Known rows, with every step that occurs:
gosa -> mizus -> muko: [ -1.9  26.0  21.9 -22.6  30.7 -10.6   5.3  32.5  -6.3  22.8 -15.2 -32.9
  13.1 -27.7   9.0   6.3  17.6 -21.8 -19.2  23.0  10.1  -2.1   7.4 -26.0
  -4.2  -2.2 -21.1]
mizus -> nutu -> gosa: [  6.3   1.5  10.1  19.6  12.2   4.5 -32.3 -21.1 -14.3  23.7  24.7 -12.7
 -21.4   5.3  30.6 -13.0   3.2 -30.8 -28.9  -5.0   4.1 -12.2   1.0  -6.6
   2.3  -8.5 -30.1]
gosa -> mizus -> nutu -> namuf -> muko: [-16.7  39.8   4.1  16.8  -6.0  -6.4  -7.2   9.6 -21.8  17.9 -25.1 -24.7
 -33.5  -2.0  -4.2   6.2  26.5  -1.8  17.0  10.9  19.9   6.3  -2.4 -19.5
   7.0   3.1  -0.1]
zezu -> gosa: [  0.2   6.4   1.9 -11.4   1.0 -18.6  10.7   3.7 -13.8   9.4   9.1 -26.5
  36.8   0.5  19.2   8.7  13.5 -21.5 -32.6  27.0 -11.9   3.3   1.7 -17.8
  -0.9  18.5  -6.0]
ribu -> sutu -> zezu -> nutu -> gosa: [  0.1 -15.2   7.2   4.8 -18.9   1.4 -36.9   0.6   7.9   3.3  -9.4  12.2
  -9.4   8.5  10.3 -19.3  -9.8 -15.3   0.7 -19.3  -2.8  -0.7   0.9  -1.8
  11.5  -8.5   4.2]
namuf -> muko: [ -7.2  29.8   0.3   0.1   3.1 -20.9  16.8  -3.7 -21.3  18.7  19.5 -38.4
  -1.8  11.9   2.5   2.1  29.7 -10.6 -23.0  22.0 -13.7  13.6   1.3 -14.7
  14.2   2.4  -5.0]
namuf -> muko -> mizus -> nutu: [-13.5  11.5   0.1  15.7  16.2  -8.9   8.6 -17.7  -3.6  -3.1  41.8 -15.4
  -0.5  15.4  -6.0 -18.8  40.1  -8.6  -0.1  -6.3  12.7  -0.2  -2.6 -10.3
  16.2 -12.3  -4.1]
gosa -> mizus -> namuf -> muko: [-14.9  40.1  16.1 -16.7  23.8 -10.0  18.7   5.0  -8.0  43.2 -30.4 -50.6
  12.5 -14.5  -8.9   7.2  18.6 -11.3  11.5  34.2   8.2   2.5   4.2 -10.4
  -1.8  21.9 -11.1]
mizus -> nutu -> muko: [  7.4  -7.7   1.0  14.5   1.7   6.2 -21.0  -2.0  -8.4 -13.5   2.2 -16.5
 -14.2  -4.4  -2.4  -4.9  12.3 -12.9 -40.1  16.1   4.7   8.1   9.4   1.9
   1.4  -9.4  -3.8]
mizus -> namuf: [  3.5  -2.6  16.3 -11.3  36.5  -1.3  11.1 -19.5 -15.5  19.6   4.1 -23.4
  30.5  -4.6   6.3  12.7   7.4 -13.8 -41.2  25.9   7.8  -7.1   3.4   0.5
  -6.2  20.4 -27.4]
zezu -> sutu -> givo -> nutu -> gosa -> mizus: [  3.1  15.1   0.4 -12.7 -29.3  -0.4 -13.2  13.2 -12.0  18.6 -32.3   2.3
 -18.0 -22.0  24.9  23.5 -26.6  -8.1  33.4  -9.9 -16.4 -25.7  -2.3   8.2
  -1.4   5.8   6.7]
givo -> nutu -> ribu: [ 16.0   2.6  -6.8  26.1  22.4   4.3  10.5   4.7 -13.8 -15.3  20.9  23.7
 -11.4   0.6  12.6  -5.1 -23.4   9.4 -13.5   5.3 -12.2  -6.9   5.6   1.3
 -16.3  -0.7 -23.4]
zezu -> gosa -> mizus -> namuf -> muko: [-27.8  39.5  11.7 -26.2   0.8 -16.6  20.7  15.2   0.1  43.7 -42.5 -50.4
  42.2 -19.8  -4.7  11.1  18.8 -16.7  27.2  47.4  14.9   1.8   4.9 -21.2
  -2.6  28.2   7.1]
nutu -> ribu -> sutu -> givo: [ 11.6 -20.0  -8.2   1.0  -6.6  -0.6 -24.8 -19.7  13.5   4.2   3.4   2.1
 -13.1  -0.7  -7.2  10.6  -3.7   8.2 -11.2  10.9 -13.8  23.4 -11.3  28.0
  -8.7  -9.6  -2.8]
nutu -> gosa -> mizus: [ 18.6  24.8   9.9  -7.3  19.0  -5.0 -11.3   5.4 -22.4  48.6   5.9 -33.5
 -27.2   1.7  34.5  -8.4  -1.4 -25.8  -2.8   0.6 -20.0   3.8   2.9  -9.1
  -2.5  24.7 -34.8]
ribu -> sutu -> givo -> nutu -> muko -> mizus -> namuf: [ 15.2 -37.2   0.9  -4.5 -15.6  15.9  -4.7 -19.4  14.7 -46.4 -11.3  29.7
  19.3  -2.3 -33.1  16.5 -20.9  35.6  12.5  19.7  29.8   4.9   4.7  58.8
  10.9  11.3  26.0]
zezu -> gosa -> mizus: [  0.1  28.4   6.1 -18.2   7.7 -20.8  14.5  28.2  -6.2  25.2 -20.9 -39.9
  28.9 -17.1  16.3   5.9   8.6 -23.4  -5.2  27.7 -12.9   4.2   0.9 -23.5
  -9.9  29.0  -8.2]
muko -> mizus -> nutu -> ribu -> sutu -> givo: [  6.4 -37.7  -8.8  16.5   7.9  11.7 -32.1 -32.8  31.3 -17.0  26.6  26.4
 -11.4   1.9 -15.9 -11.9   7.2  11.2  12.2 -17.9  13.5  10.1 -15.5  32.0
  -7.6 -25.2  -2.4]
givo -> nutu -> muko: [ 20.4   2.6  -3.6  14.2  -6.6   1.8   8.8  14.6 -23.0 -32.8   1.8   4.4
  -9.8   0.5   0.3   5.4 -16.2   9.9 -29.2  22.9  -9.7   4.4  15.6  10.8
   5.2   8.3   2.1]
givo -> nutu -> mizus -> namuf -> muko: [ -5.8  16.1   2.2  17.1  12.0   8.7  29.1  -0.7   2.8   1.0   0.4   3.8
   5.8  -8.1 -18.3  -7.3 -11.5  19.5  21.1  21.6  11.7  -6.6   6.9   5.9
  -2.2   2.6   1.7]
ribu -> sutu -> givo -> nutu -> namuf: [ 11.4  -6.0  -1.1  18.0 -37.0  -2.2 -11.4  -7.4 -14.7 -36.3 -22.6  29.6
  -8.6   1.1  -9.1  39.7 -20.0  32.4 -11.2  18.4  14.2   3.4  -6.9  34.0
  13.0   5.8  17.5]
givo -> nutu: [ 13.1  16.5   6.2  17.8  15.2  -9.2  21.4   9.1 -18.7 -19.3  10.7   2.8
  11.0  -4.6  11.6   7.5 -14.4   0.0 -35.3  16.2  -8.7 -14.3   5.8  -1.5
  -1.2   7.8 -15.4]
muko -> mizus -> nutu -> ribu -> sutu -> zezu -> gosa: [ -6.0 -34.1  -5.3   3.6  -0.9  16.5 -15.0  -1.1  43.3 -20.4   6.3  35.4
  15.2   4.7 -11.2 -26.4  -3.8  -0.7  31.0 -27.9  17.1   0.8  -6.1   5.7
  -9.4 -12.0   6.1]
namuf -> muko -> mizus -> nutu -> ribu -> sutu -> givo: [-13.5 -16.6 -13.3  18.8 -13.2   2.7 -26.7 -31.5  31.4  -8.7  22.0  12.9
 -20.4   8.6 -28.3 -14.3  24.0  16.0  36.5 -10.0  15.9  19.1 -15.1  24.3
   7.1 -34.2  17.0]
namuf -> muko -> mizus -> nutu -> sutu -> ribu: [-16.5  -4.2 -17.1   0.0   4.2   8.0   3.9 -38.0  16.8   2.5  55.1  15.1
 -30.1  26.5  -3.7  -9.1  29.7   4.1  15.4 -50.7  20.1  -5.5  -9.6 -33.9
  -2.6 -44.1  12.8]
sutu -> zezu -> nutu: [ -6.2  -3.2  -1.0  -6.1   8.3  -5.8   7.5   9.1 -15.0 -18.0   5.3   3.8
  11.4   5.2   9.0  -5.9  12.1  -7.6 -28.1 -21.8 -18.1 -17.6   0.3 -14.4
   0.3  -0.3  -5.2]
namuf -> muko -> mizus -> nutu -> sutu -> zezu: [-17.2 -16.4 -14.0  -0.1   8.6  13.8  14.6 -16.5   6.4  -2.3  40.8  12.6
 -22.2  32.8  -6.7 -24.1  20.2   0.7  14.9 -61.6   3.8  -4.7  -1.0 -25.7
   8.1 -26.1   7.4]

Rows:
[ -3.9  -2.0  -4.1  -6.4 -27.0  -8.5   8.1   1.6 -10.9 -19.6 -15.8   9.5
  17.2 -19.7   6.3  37.3 -11.6   1.5 -10.4   3.6 -14.3 -24.5  -5.5   9.1
   1.5  -6.5  17.8] | zezu -> sutu -> givo -> nutu
[ -9.0  36.5  15.2 -15.2  12.1  -1.1  -4.5  -7.3 -16.1  66.9 -14.8 -44.2
 -15.4  -0.5  12.9  -3.6   7.8 -19.2  27.9  19.9   9.6   1.3   5.6  -7.7
   5.2  24.1 -19.6] | nutu -> gosa -> mizus -> namuf -> muko
[  4.2 -11.8   8.7   6.2 -17.0   8.1 -10.2  17.2  33.2 -30.1 -14.7  29.2
   8.3 -32.5 -25.8  10.6 -21.2  23.5   6.3  18.7  20.8  -0.2  -1.3  24.3
   2.4 -34.8  20.9] | ribu -> sutu -> givo -> nutu -> mizus -> muko
[  1.7  13.8 -13.2  20.7  -8.5  -6.0  30.5  -7.8 -41.7 -28.9  39.3  25.1
 -18.4  36.5   0.5   6.5  13.8  33.2  20.2  -5.5  14.3   2.7   3.1  -1.2
  25.8  17.7   6.9] | givo -> nutu -> namuf -> muko -> mizus
[-15.6  18.7  11.4  -9.4  15.9  -8.7  16.9 -18.6 -15.4  27.9   1.3 -36.5
  20.3   3.7  -6.2  10.1  23.0  -9.2 -15.8  34.0  10.9   2.4   4.1  -6.9
   8.3  10.9  -9.5] | mizus -> namuf -> muko
[ -2.6 -17.6 -14.4   1.5  14.9   8.0  -3.2   4.6  -8.6 -13.0  15.9  23.9
 -11.9  10.3  10.4 -18.7   5.3   2.6  -6.5 -31.7 -23.1  -8.6   0.4 -12.0
 -16.1  -8.9 -12.8] | sutu -> zezu -> nutu -> ribu
[ -5.5 -36.7 -21.4  -0.6  -6.8  -5.6 -15.4 -19.9 -13.4  -2.6  18.4   7.6
  -0.6   7.6  11.2   5.8  11.8   0.5 -21.9 -23.8 -14.6  -0.1  -4.3 -20.9
  -7.4 -24.5  13.7] | zezu -> nutu -> sutu -> givo
[ -9.0 -11.5  -4.6  32.0   7.8   2.0 -22.1 -18.9  32.9   0.6  25.3   7.9
 -15.5   9.7 -25.6 -34.9  20.4   2.1  33.5  -1.6  22.6  25.7  -5.0   0.3
   5.2 -30.9   6.4] | namuf -> muko -> mizus -> nutu -> ribu -> sutu
[  7.3   0.2  13.3 -10.3   0.9  -2.7   1.8   7.2  12.5  -3.1 -14.6  -9.3
   7.7   1.7  -7.9   3.7  -7.0  -6.9 -30.1  -0.9 -12.2   7.6  -2.8   9.1
   6.0   5.0  -5.5] | ribu -> sutu -> zezu
[ -4.3  28.3   4.7 -36.2   2.3  -8.0  25.4  35.7  -4.1  14.3 -31.5 -25.6
  22.0 -10.0  14.2   6.9  -0.1 -16.1   1.1  -3.0 -22.1 -10.2   0.2 -14.9
  -9.4  31.8  -6.3] | sutu -> zezu -> gosa -> mizus
[-28.6  16.4   5.1 -27.0 -13.4   7.2   0.4  22.8  40.0  35.0 -67.6 -13.4
  18.8 -18.5 -27.1  -2.6  -9.4   0.6  68.1  21.0  16.3  13.5   1.2  -0.8
 -12.1  13.5  18.7] | nutu -> ribu -> sutu -> zezu -> gosa -> mizus -> namuf -> muko
[  0.1  13.9   2.8 -11.9   4.5   1.7 -13.4  20.9 -15.2  20.5 -10.6  -4.5
 -23.4   2.7  28.4 -19.7  -2.8 -17.1  16.5 -35.2 -19.9 -17.1   2.8 -16.4
  -2.8  13.0 -15.6] | sutu -> zezu -> nutu -> gosa -> mizus
[  7.2  -9.7   4.5  14.0  35.7  -1.2   1.7 -20.1  -4.0 -11.5  45.8  -2.4
   9.4   8.8   7.3 -17.0  24.7 -12.4 -25.8 -14.5   9.8  -9.7  -3.6  -4.2
   2.2  -2.9 -22.7] | muko -> mizus -> nutu
[ -0.2 -16.3  -4.8 -12.0 -14.1   4.8  -7.3  12.0  25.7   2.0 -17.3  11.7
  13.4   1.5  -3.0  -5.9 -14.3  -4.4   7.4   1.6 -10.5  14.7  -1.9   2.5
 -10.4   3.1   4.8] | nutu -> ribu -> sutu -> zezu -> gosa
[ 18.5  -8.7  -2.6  19.2 -18.2   4.0  -2.7   2.8  24.7 -27.0  -8.3  23.2
  -4.9 -16.0 -20.7   6.3 -30.1  27.8   4.0  10.1  -7.6   7.4  -7.4  37.4
  -2.9 -10.6  15.9] | ribu -> sutu -> givo -> nutu -> mizus
[  4.1 -23.3  -1.8  10.1  -5.1   6.7 -11.8  17.1  31.4 -16.8 -11.1  18.6
   0.4  -6.6 -19.9 -27.4  -5.9   6.2   8.0 -20.8 -10.8  10.6  -4.0  -0.8
  -4.9 -15.2  14.5] | ribu -> sutu -> zezu -> nutu -> mizus
[ 14.7  29.3   0.9  -2.7  -8.4  -0.5  -4.8   6.3 -21.2   9.8  -7.4   0.9
 -29.1  -7.5  27.4  13.6 -28.2   3.6  13.0  -5.5 -16.8 -21.1  -1.2  21.9
  -1.4  16.4 -14.2] | sutu -> givo -> nutu -> gosa -> mizus
[  7.6 -37.1  -7.1  15.4  35.2   9.7  -3.6 -26.3   1.5   2.0  54.5  11.2
  -4.3  18.5   8.9 -23.6  12.1 -11.0 -17.0 -39.9   9.5  -1.6   0.3 -26.6
  -7.1 -20.0 -13.7] | muko -> mizus -> nutu -> sutu
[  7.6  -7.6   7.9  -7.8  26.2   5.6   4.4  10.2   1.4  10.8  26.9  -7.5
   1.7 -11.6   2.5  -9.2  14.9  -6.0 -21.7   8.3   3.3   8.2   6.2 -16.6
  -3.3 -18.1 -17.3] | nutu -> mizus -> muko
[ -3.6 -12.0 -12.1  -7.4 -13.9   7.3  27.1  19.6  -1.9 -18.4  -4.2  30.5
  17.5   7.1  15.2   6.2 -35.0   3.6  -3.9 -26.3 -10.9 -20.6   8.9 -25.5
  -9.0   0.6  12.9] | givo -> nutu -> sutu -> zezu -> gosa
[ 16.6  -5.4   2.0  33.9   6.7   2.3  -9.8   9.2  17.7 -15.6  -5.7  25.7
  -3.8  -9.9  -7.5  -8.4 -33.5  10.2  -1.6  21.4   1.0  10.5   3.7  10.5
 -11.9 -10.8  -6.1] | givo -> nutu -> ribu -> sutu
[  2.3   4.8 -13.0   1.9  -1.3  -9.2  19.7 -23.4 -45.7   1.1  51.9  -3.6
 -22.4  46.6   3.8   3.6  42.2  17.9   7.3  -8.0   5.5  21.8  -1.7  -8.6
  27.7  21.3  -1.6] | nutu -> namuf -> muko -> mizus
[  8.0 -25.6 -15.6 -13.5   1.6  -0.5  -0.8 -26.7 -17.5  14.2  27.1  -7.3
 -12.2  14.6  14.4  18.7   5.2   0.1 -35.3 -19.1 -23.5   7.4  -4.7  -6.0
  -6.0  -9.4  -2.2] | nutu -> sutu -> givo
[ -0.6  13.8   1.8  -0.9 -14.0   5.9   6.1  50.3  37.1 -12.5 -59.5  25.8
  10.1 -26.1  -9.2  -6.4 -48.0  10.5  47.8   3.9  -3.5  -2.8   2.9   4.5
 -21.8   9.8  11.9] | givo -> nutu -> ribu -> sutu -> zezu -> gosa -> mizus
[ 14.3   6.7  -3.3   5.8 -16.2   0.9  -7.7 -17.8 -29.4  -5.9  22.2  13.9
 -21.3   9.8  30.1  17.5 -23.1   5.8 -15.0  -4.5 -14.7 -22.6  -1.1  26.4
   8.4   5.8 -13.2] | sutu -> givo -> nutu -> gosa
[  9.2   3.8   6.5  11.7 -20.5 -10.1  -3.4  -0.1  10.9 -31.0 -20.9  10.9
  14.4 -15.7 -11.9  25.1 -23.5  15.0 -20.0  24.1   0.2  -4.1  -6.1  32.5
   6.0  -5.7  13.7] | ribu -> sutu -> givo -> nutu
[ -5.0 -11.0  -4.3 -25.5 -18.9 -11.2  -2.9 -11.8 -13.9   9.8  -4.4 -19.5
  13.9  -9.3  10.5  34.8  17.5 -13.7 -23.1   0.7 -23.0  -6.1 -10.5   0.9
   2.3  -2.9   9.4] | zezu -> sutu -> givo
[ -5.9   6.4   0.8  -2.1  18.9   5.3  17.1 -15.8  -0.9  31.3  12.5 -24.8
   1.1   2.7 -14.8  -8.3  16.6   3.4   9.2  19.5   3.1  13.3   2.3  -2.2
  -1.1   7.2  -6.5] | nutu -> mizus -> namuf -> muko
[-15.8 -15.3 -11.3   5.9 -30.7  -4.6  -2.6  -3.3  -6.2 -28.7   7.8  28.0
 -11.0  35.7 -22.9  -9.6  30.5  25.7  38.3 -27.8  19.9  17.7  -4.3  -4.8
  31.6  -0.9  35.8] | ribu -> sutu -> zezu -> nutu -> namuf -> muko -> mizus
[-11.6  -9.9   3.8 -43.6  14.9  14.2  18.1  15.2   8.4  36.8 -39.7 -10.1
  29.2  -9.3   7.2   8.2 -17.4 -12.0  17.3 -16.0   2.8 -13.4   6.6 -29.1
 -25.2  24.0  -1.1] | nutu -> sutu -> zezu -> gosa -> mizus -> namuf
[  0.5 -51.5   1.9 -14.5  -3.0  18.4 -14.3  -5.7  20.2 -35.9 -14.1  25.5
  23.9   6.3 -32.7 -17.3   4.0  13.8  15.9 -10.2  26.4   8.1   9.4  20.2
   9.7   6.5  25.4] | ribu -> sutu -> zezu -> nutu -> muko -> mizus -> namuf
[  8.4  11.1  -2.6   3.3  -5.4  -8.8  17.4  -4.5 -21.4 -28.9   7.7   8.2
   6.6  -5.6   8.8  27.3 -11.8  14.0 -31.9   8.4 -14.8 -20.3  -3.4  23.0
   1.9   4.2  -4.5] | sutu -> givo -> nutu
[ -4.0   8.9  -5.7 -15.1  -6.7   6.9  28.9  43.2   5.4  -2.8 -34.3  17.2
  10.9 -10.2  12.4   2.4 -40.5   1.6  23.1 -26.6 -13.2 -20.1   8.7 -30.7
 -19.2  11.3  12.2] | givo -> nutu -> sutu -> zezu -> gosa -> mizus
[  8.6  -6.1   5.9  -6.2 -13.5 -14.0 -14.3 -15.5   6.8  -0.5  -8.0 -18.2
  10.6  -5.8  -8.1  22.9   6.3  -0.7 -32.5  22.4  -9.4  15.0 -10.8  24.5
   7.0  -1.9   5.1] | ribu -> sutu -> givo
[ -8.8   3.8   9.5 -11.2 -33.9   9.2 -25.7  43.5  41.5 -12.0 -79.0 -13.1
   7.4 -30.9 -23.9  -5.2 -13.7 -12.6  21.6  14.9  14.4  11.0   6.1   4.9
  -3.3   0.8  32.8] | ribu -> sutu -> zezu -> gosa -> mizus -> nutu -> muko
[ 18.8  13.0   5.1  19.1   4.1  -0.3  -2.8  -3.3 -28.5   4.0  24.9   9.0
 -16.8  10.2  33.3  -3.7 -25.5  -7.6 -18.6   2.4  -8.2 -16.5   8.2   2.0
   5.7  10.0 -24.1] | givo -> nutu -> gosa
[-13.4 -11.1  -6.3  14.4   0.6  14.5  -9.9 -10.4  36.3 -12.1  15.7  22.9
 -23.0  16.5 -27.5 -32.3  11.9   9.2  39.8 -32.9  13.5  11.8  -6.0   8.9
   5.6 -28.3   7.9] | namuf -> muko -> mizus -> nutu -> ribu -> sutu -> zezu
